Known rows, with every way that one mark hangs from another
{Q77 {Q492 Q969 {Q972 {Q536 {Q53 Q259} Q720}}}}: [-0.376 -0.249  0.413  1.087  1.042 -1.240  0.480  4.343  0.395  4.549
  3.206 -1.817 -0.961  0.327  0.692 -0.130 -1.038  4.270 -3.152 -3.375
 -1.237 -1.059  1.490 -2.314]
{Q972 {Q492 Q77 Q969} Q536}: [-1.447  1.771 -1.870 -0.570  3.039 -0.715 -1.312  5.064  0.100  4.583
  4.876 -1.360 -0.169 -2.919  1.731  0.052  2.050  2.346 -2.194 -0.572
 -0.530 -1.790  4.078 -1.058]
{Q972 Q536}: [-3.334  1.393 -1.892  0.892  2.335 -2.271 -0.962  4.120 -0.838  2.048
  1.023 -0.081  2.375 -2.872  1.415 -1.079  1.214  2.465 -1.171 -1.595
 -0.212 -1.125  2.788 -0.693]
{Q969 {Q492 Q77 {Q972 {Q536 Q720}}}}: [-1.737  0.734 -1.058 -0.598  2.908 -2.185 -1.724  3.766 -1.269  3.014
  3.484 -2.703 -0.120 -1.223  0.253  0.124 -0.303  2.740 -0.967 -2.752
  0.379 -1.486  1.467 -3.043]
{Q200 {Q53 Q259 {Q536 {Q969 Q492}}}}: [-1.664  4.278  3.548  1.654  1.522 -2.841  0.099  2.596  0.249  3.641
  2.246 -0.337 -0.149 -1.146  0.515 -2.422  1.294  2.650  0.244  0.390
 -0.702 -0.358  4.944 -0.052]
{Q53 Q200 Q259 {Q536 {Q969 Q492}}}: [ 0.040  4.061  2.724  1.308  2.533 -4.560  0.064  1.491  0.174  1.685
  3.743 -0.244 -0.210 -0.507  1.391 -1.967  1.982  3.096  0.880  0.372
 -4.123  0.473  4.814 -0.036]
{Q53 Q259 {Q536 Q969}}: [-2.049  2.919  1.530  2.715  1.698 -2.006  0.115  2.580 -0.978  2.410
  1.345  0.224 -0.094 -0.724  1.129 -1.603  0.971  3.160 -0.508 -0.804
 -2.517 -0.103  3.525 -0.014]
{Q972 Q492 Q536}: [-1.557  2.162 -1.825  0.534  1.985 -2.376 -2.054  4.961 -0.737  2.031
  1.972 -0.483  1.385 -3.225  1.312 -0.905  1.924  2.871 -1.963 -0.488
 -0.092 -1.274  3.172 -0.163]
{Q200 {Q53 Q259 {Q536 Q969}}}: [-2.798  2.820  3.008  2.461  0.584 -0.973 -0.272  2.997  0.201  4.392
  1.522  0.181  0.511 -0.756  1.109 -1.867  0.500  2.466 -0.326 -0.242
 -0.532 -0.416  4.090  0.268]
{Q720 {Q536 Q53}}: [-4.343  2.441 -0.170  1.805  1.138  0.544  0.886  3.553  0.533  3.717
 -0.275 -0.471  2.205 -3.266  1.198  0.376  0.391  2.019 -1.722 -0.960
 -1.248 -1.431  2.419 -1.274]
{Q200 {Q53 Q259 {Q536 Q720 {Q972 Q492}}}}: [-0.405  1.848  4.053  1.464 -2.309 -0.432 -1.344  3.101  0.540  4.345
  1.112 -1.258 -1.156  0.053 -0.018 -1.455 -0.483  3.451 -0.653 -1.061
  0.644 -0.740  1.708 -0.205]
{Q536 Q720 Q972}: [-2.719  0.582  0.231  1.723  0.819  1.350 -0.030  1.763 -0.081  2.651
 -1.664 -1.264  1.424 -1.376  0.206 -1.505 -0.911  2.810 -1.746 -2.909
 -0.225 -1.537 -0.641 -1.652]
{Q200 {Q53 Q536}}: [-3.640  2.243  1.457  1.482  0.010 -0.967 -1.755  3.607 -0.279  3.902
  1.774 -0.164  2.096 -2.371  1.056 -1.010  0.743  0.878 -0.038  0.113
  0.789 -1.276  3.996 -0.056]
{Q200 {Q53 Q259 {Q536 {Q969 {Q492 Q972}}}}}: [-1.448  3.526  3.489  0.912  1.636 -2.921 -0.909  2.646  0.539  3.012
  3.711 -0.978 -0.759  0.285  0.618 -1.394  1.089  1.735 -0.295 -0.489
  0.022  0.125  4.415 -1.281]
{Q200 {Q53 Q259 {Q536 Q720}}}: [-2.507  1.861  3.375  2.355 -1.317 -0.948 -0.986  3.256 -0.371  3.843
  1.351 -0.146  0.660 -0.505  0.932 -1.686 -1.169  3.110  0.259 -1.290
  0.195 -0.973  2.119  0.243]
{Q960 {Q536 {Q53 Q200 Q259}}}: [-2.668  2.248  1.322  2.148 -0.123 -2.063 -0.115  3.187  0.610  3.206
  1.741 -1.311  2.929 -0.852  2.985 -0.661  0.402  2.611 -0.230 -0.268
 -3.199  0.113  2.027  0.323]
{Q972 {Q492 Q77 Q969} {Q536 {Q53 Q200 Q259}}}: [-0.101  1.817  1.623 -0.083  1.017 -2.056 -0.829  4.373  2.205  5.591
  6.246 -1.721 -0.493 -0.586  2.985  0.715  0.585  3.745 -1.333  0.495
 -2.815 -0.276  5.084 -0.268]
{Q77 {Q492 {Q972 {Q536 {Q53 Q200 Q259} Q969}}}}: [-0.096  0.288  0.864  1.317  1.590 -2.995 -1.005  3.488  0.469  3.886
  3.553 -1.814 -0.059  0.607  1.540  0.096  0.041  3.661 -2.008 -1.296
 -2.765  0.494  3.593 -1.308]
{Q77 {Q492 Q972}}: [-2.159  1.584 -1.315  1.218  2.188 -1.290 -3.545  3.224 -2.253  0.830
  2.172 -1.895  0.535 -1.711  1.214 -0.504  0.680  0.921 -2.451 -1.268
 -0.181 -0.778  2.392 -1.212]
{Q77 Q492}: [-2.406  2.357 -1.138  2.027  2.083 -1.297 -2.419  3.195 -2.397  1.262
  0.945 -1.301  1.071 -3.062  1.101 -1.551  0.732  1.742 -2.150 -0.263
 -0.890 -1.301  2.657  0.019]
{Q960 {Q536 Q53 Q720}}: [-3.423  0.748 -0.571  2.624  0.215  1.263  1.080  3.993 -0.424  4.846
 -1.215 -1.584  3.613 -2.395  0.643 -0.966 -0.918  3.106 -1.597 -1.943
 -1.173 -2.207 -0.851 -1.377]
{Q972 Q492}: [-1.917  3.272 -0.633  1.492  1.771 -0.752 -2.712  3.650 -0.787  1.169
  1.318 -0.722  1.384 -3.062  1.729 -1.248  1.314  1.908 -2.071  0.327
 -0.236 -1.377  2.945  0.389]
{Q960 {Q536 Q53 {Q969 {Q492 Q77}}}}: [-2.974  2.937 -0.054  1.562  2.983  0.133  1.459  3.444 -0.548  6.103
  0.879 -2.973  1.748 -2.812  0.339 -0.676  0.754  2.220 -1.519  0.034
 -1.958 -1.776  2.345 -1.954]
{Q720 {Q536 Q969 {Q972 {Q492 Q77}}}}: [-2.087  2.286 -0.650  0.511  2.423  2.138  0.158  2.880  0.174  5.142
  0.835 -2.187 -1.460 -2.434  0.111  0.427  1.738  2.236 -2.575 -1.147
 -1.169 -1.640  1.971 -2.228]

Rows
[-1.928  3.105  0.430  1.012  3.504 -0.387  1.148  1.017  0.633  2.561
 -0.703 -1.384  0.623 -1.985 -0.234 -2.284  1.446  2.129 -1.728 -1.294
 -0.968 -1.031  2.129 -1.981] -> {Q536 {Q969 Q492} Q972}
[-1.617  1.689 -1.430  0.576  3.187 -0.361 -1.874  3.243 -0.676  1.843
  3.817 -1.605  0.041 -1.684  1.603 -0.625  1.352  0.582 -3.150 -1.636
 -0.659 -1.071  2.868 -1.889] -> {Q77 {Q492 Q969 Q972}}
[-1.651  2.186  1.257  2.593  2.644  1.018  2.179  2.016  0.788  4.566
 -1.267 -1.351  1.635 -2.286 -0.335 -1.933 -1.168  3.824 -2.019 -1.115
 -1.162 -2.094  1.261 -1.750] -> {Q536 Q53 Q720 {Q969 Q492}}
[-1.538  0.256 -2.492  0.786  3.585 -1.775 -1.480  4.186 -1.540  2.786
  2.189 -1.600  0.145 -1.750  0.249 -0.611  1.474  2.203 -2.881 -2.255
 -0.596 -1.011  2.592 -2.171] -> {Q77 {Q492 {Q972 {Q536 Q969}}}}
[-0.530  1.203  3.178  2.445  0.015  2.661  0.565  2.174  0.920  6.457
 -0.366 -2.957 -1.785  0.385  0.053 -0.368 -2.192  5.041 -2.855 -1.184
 -1.289 -0.951  0.679 -1.350] -> {Q536 {Q53 Q259} Q720 Q969 {Q972 {Q492 Q77}}}
[-0.549  1.062 -0.068 -0.553  1.788 -0.581 -0.816  4.492  2.186  6.490
  5.684 -1.951  0.792 -2.022  2.401  1.051  1.201  2.670 -1.669  0.526
 -2.056 -1.307  4.848 -1.126] -> {Q972 {Q492 Q77 Q969} {Q536 {Q53 Q200}}}
[-1.590  2.551  1.550  0.395  2.461 -0.244  2.992  1.026  3.047  4.983
  0.138 -1.608  0.915 -1.944  0.137 -0.285  1.451  2.360 -1.274 -0.966
 -3.111 -0.702  2.564 -2.762] -> {Q720 {Q536 {Q53 Q200} {Q969 Q492} Q972}}
[-2.356  3.582  2.741  1.066  1.965 -0.029  2.650  1.584  1.160  5.615
  0.269 -2.611 -1.975 -0.886 -0.092  0.196  0.152  3.469 -1.525 -1.225
 -2.495 -0.387  2.847 -2.533] -> {Q720 {Q536 {Q53 Q259} {Q969 {Q492 Q77}} Q972}}
[-0.981  1.361  0.252  1.278  0.479  1.232 -1.098  2.603  0.023  2.583
 -0.663 -1.653  0.373 -1.696  0.183 -1.470 -0.261  3.153 -2.414 -1.773
  0.050 -1.762 -0.016 -1.094] -> {Q536 Q720 {Q972 Q492}}
[-1.940  0.961  0.740  1.397  1.829  2.073  2.949  2.304  0.229  7.561
 -1.064 -3.956  0.778 -1.378 -1.315 -0.699 -0.757  3.351 -1.793 -2.086
 -1.638 -2.219 -0.735 -3.469] -> {Q960 {Q536 Q53 Q720 {Q969 {Q492 Q77}} Q972}}
[-2.465 -1.033 -1.726  0.689  3.159  0.908 -0.728  3.748 -0.897  5.059
  2.164 -2.023  0.171 -0.540  0.383  0.261 -0.733  3.147 -2.036 -3.574
  0.000 -1.672  0.604 -3.115] -> {Q492 Q77 {Q972 {Q536 Q720 Q969}}}
[-1.712  2.591 -0.819  0.771  2.480  1.391  0.992  2.803  0.994  3.728
 -0.439 -0.884 -0.393 -2.753 -0.011 -0.713  2.381  2.416 -2.849 -1.515
 -1.258 -1.469  1.563 -1.961] -> {Q720 {Q536 Q969 {Q972 Q492}}}
[-0.364  1.061  2.518  1.371  1.810  0.981  2.386  0.407  2.734  5.215
 -0.746 -2.140  1.468 -0.687 -0.276 -1.490 -0.887  3.674 -1.385 -1.330
 -2.383 -1.168  0.710 -2.431] -> {Q536 {Q53 Q200} Q720 {Q969 Q492} Q972}
[-0.916  2.809  2.709  0.831 -0.767 -0.951 -0.061  2.580  2.500  3.443
  1.577 -1.517 -0.443 -0.584  1.848  0.604  0.871  3.274 -1.411 -0.309
 -2.802  0.238  2.695 -0.625] -> {Q720 {Q536 {Q53 Q200 Q259} {Q972 Q492}}}
[-1.846  2.341 -1.410  0.681  0.900 -0.254 -0.958  3.910 -0.605  2.815
  0.209 -2.032  1.568 -2.521  0.695 -1.219  2.300  1.679 -2.154 -0.930
 -0.647 -1.365  0.519 -1.017] -> {Q960 {Q536 {Q972 Q492}}}
[ 0.678  2.876  2.992  1.726  1.970 -3.102  0.864  1.465  0.136  2.484
  2.899 -0.413 -0.450 -0.035  0.615 -2.247  0.570  4.176  0.874 -0.903
 -4.000 -0.170  2.692 -0.565] -> {Q53 Q200 Q259 {Q536 Q720 {Q969 Q492}}}
[-3.284  1.960  0.468  1.253  0.964 -0.153  0.279  2.862  1.561  3.673
  1.378 -0.460  2.708 -2.713  2.174  0.616  0.637  1.846 -0.682 -0.464
 -2.515 -0.889  3.039 -0.927] -> {Q720 {Q536 {Q53 Q200}}}
[-1.537 -1.638 -0.068 -0.527  1.673  0.618  0.014  3.606  2.308  6.723
  5.298 -2.422  1.000  0.185  1.964  1.628 -1.067  2.643 -1.398 -2.746
 -1.472 -1.264  1.853 -3.395] -> {Q492 Q77 Q969 {Q972 {Q536 {Q53 Q200} Q720}}}
[-1.450  2.123 -1.445  1.255  2.071  0.873  0.448  3.479  0.046  3.995
 -0.431 -1.843  1.355 -2.287  0.266 -1.743  2.513  2.105 -2.760 -1.206
 -1.220 -1.574  0.308 -1.528] -> {Q960 {Q536 Q969 {Q972 Q492}}}
[-2.360  0.294  0.074  2.186  2.097  2.618  1.547  1.308  0.507  3.963
 -2.330 -1.139  1.043 -1.158 -0.282 -2.005 -0.622  3.282 -2.309 -3.026
 -0.689 -1.766 -0.698 -2.106] -> {Q536 Q720 Q969 Q972}
[-3.097  3.691 -0.659  0.610  4.600 -0.317  1.022  2.668 -0.674  3.733
  1.669 -1.557 -0.384 -3.528  0.228 -0.381  1.770  1.914 -1.203 -0.821
 -1.747 -1.707  3.314 -2.022] -> {Q720 {Q536 {Q969 {Q492 Q77}}}}
[-0.934  2.402  2.209  0.761  2.635 -3.362  0.543  2.737  1.198  5.045
  3.677 -2.005 -0.001 -0.537  1.552 -0.248  0.185  4.134 -0.147  0.189
 -3.156  0.140  4.856 -0.928] -> {Q972 {Q536 {Q53 Q200 Q259} {Q969 {Q492 Q77}}}}
[-1.875  0.622 -2.523  0.413  2.360 -3.078 -2.959  4.580 -2.215  1.530
  2.903 -1.654  0.415 -1.775  0.739 -0.210  1.212  1.752 -2.255 -2.040
 -0.081 -0.810  2.760 -1.700] -> {Q77 {Q492 {Q972 Q536}}}
[ 0.131  1.957  1.476  1.475  1.216 -2.367 -0.092  3.819  2.041  4.345
  2.625 -0.573  0.721 -0.759  2.117 -0.743  0.826  4.765 -1.617  0.325
 -2.812 -0.046  4.028  0.182] -> {Q972 Q492 {Q536 {Q53 Q200 Q259} Q969}}
[-0.561  2.918  2.479  1.983  2.266 -1.781  0.463  2.247 -1.769  3.932
  2.674 -1.671 -2.084 -0.385 -0.275 -1.463 -0.293  4.174  0.111 -1.067
 -2.617 -0.841  2.633 -1.153] -> {Q53 Q259 {Q536 Q720 {Q969 {Q492 Q77}}}}
[-1.004  3.144  1.172  0.841  2.710 -1.696  1.435  1.427 -0.126  3.236
  0.571 -1.259 -0.137 -1.572 -1.031 -1.811  2.189  2.173 -0.681 -0.932
 -1.869 -0.815  3.114 -2.183] -> {Q53 {Q536 {Q969 Q492} Q972}}
[ 0.311 -0.117  0.101  1.509  1.346  0.212  0.697  3.896  1.947  6.058
  1.250 -1.026  1.863 -1.723  0.788 -0.750 -0.232  4.675 -2.046 -0.863
 -1.975 -1.774  1.753 -1.096] -> {Q972 Q492 {Q536 {Q53 Q200} Q720 Q969}}
[-2.225  1.898  0.554  0.967  1.388  3.072  1.152  3.002  1.136  7.111
  0.050 -2.709 -0.928 -2.154 -0.157  1.178  0.641  2.683 -3.075 -0.652
 -1.452 -1.584  2.209 -2.576] -> {Q720 {Q536 Q53 Q969 {Q972 {Q492 Q77}}}}
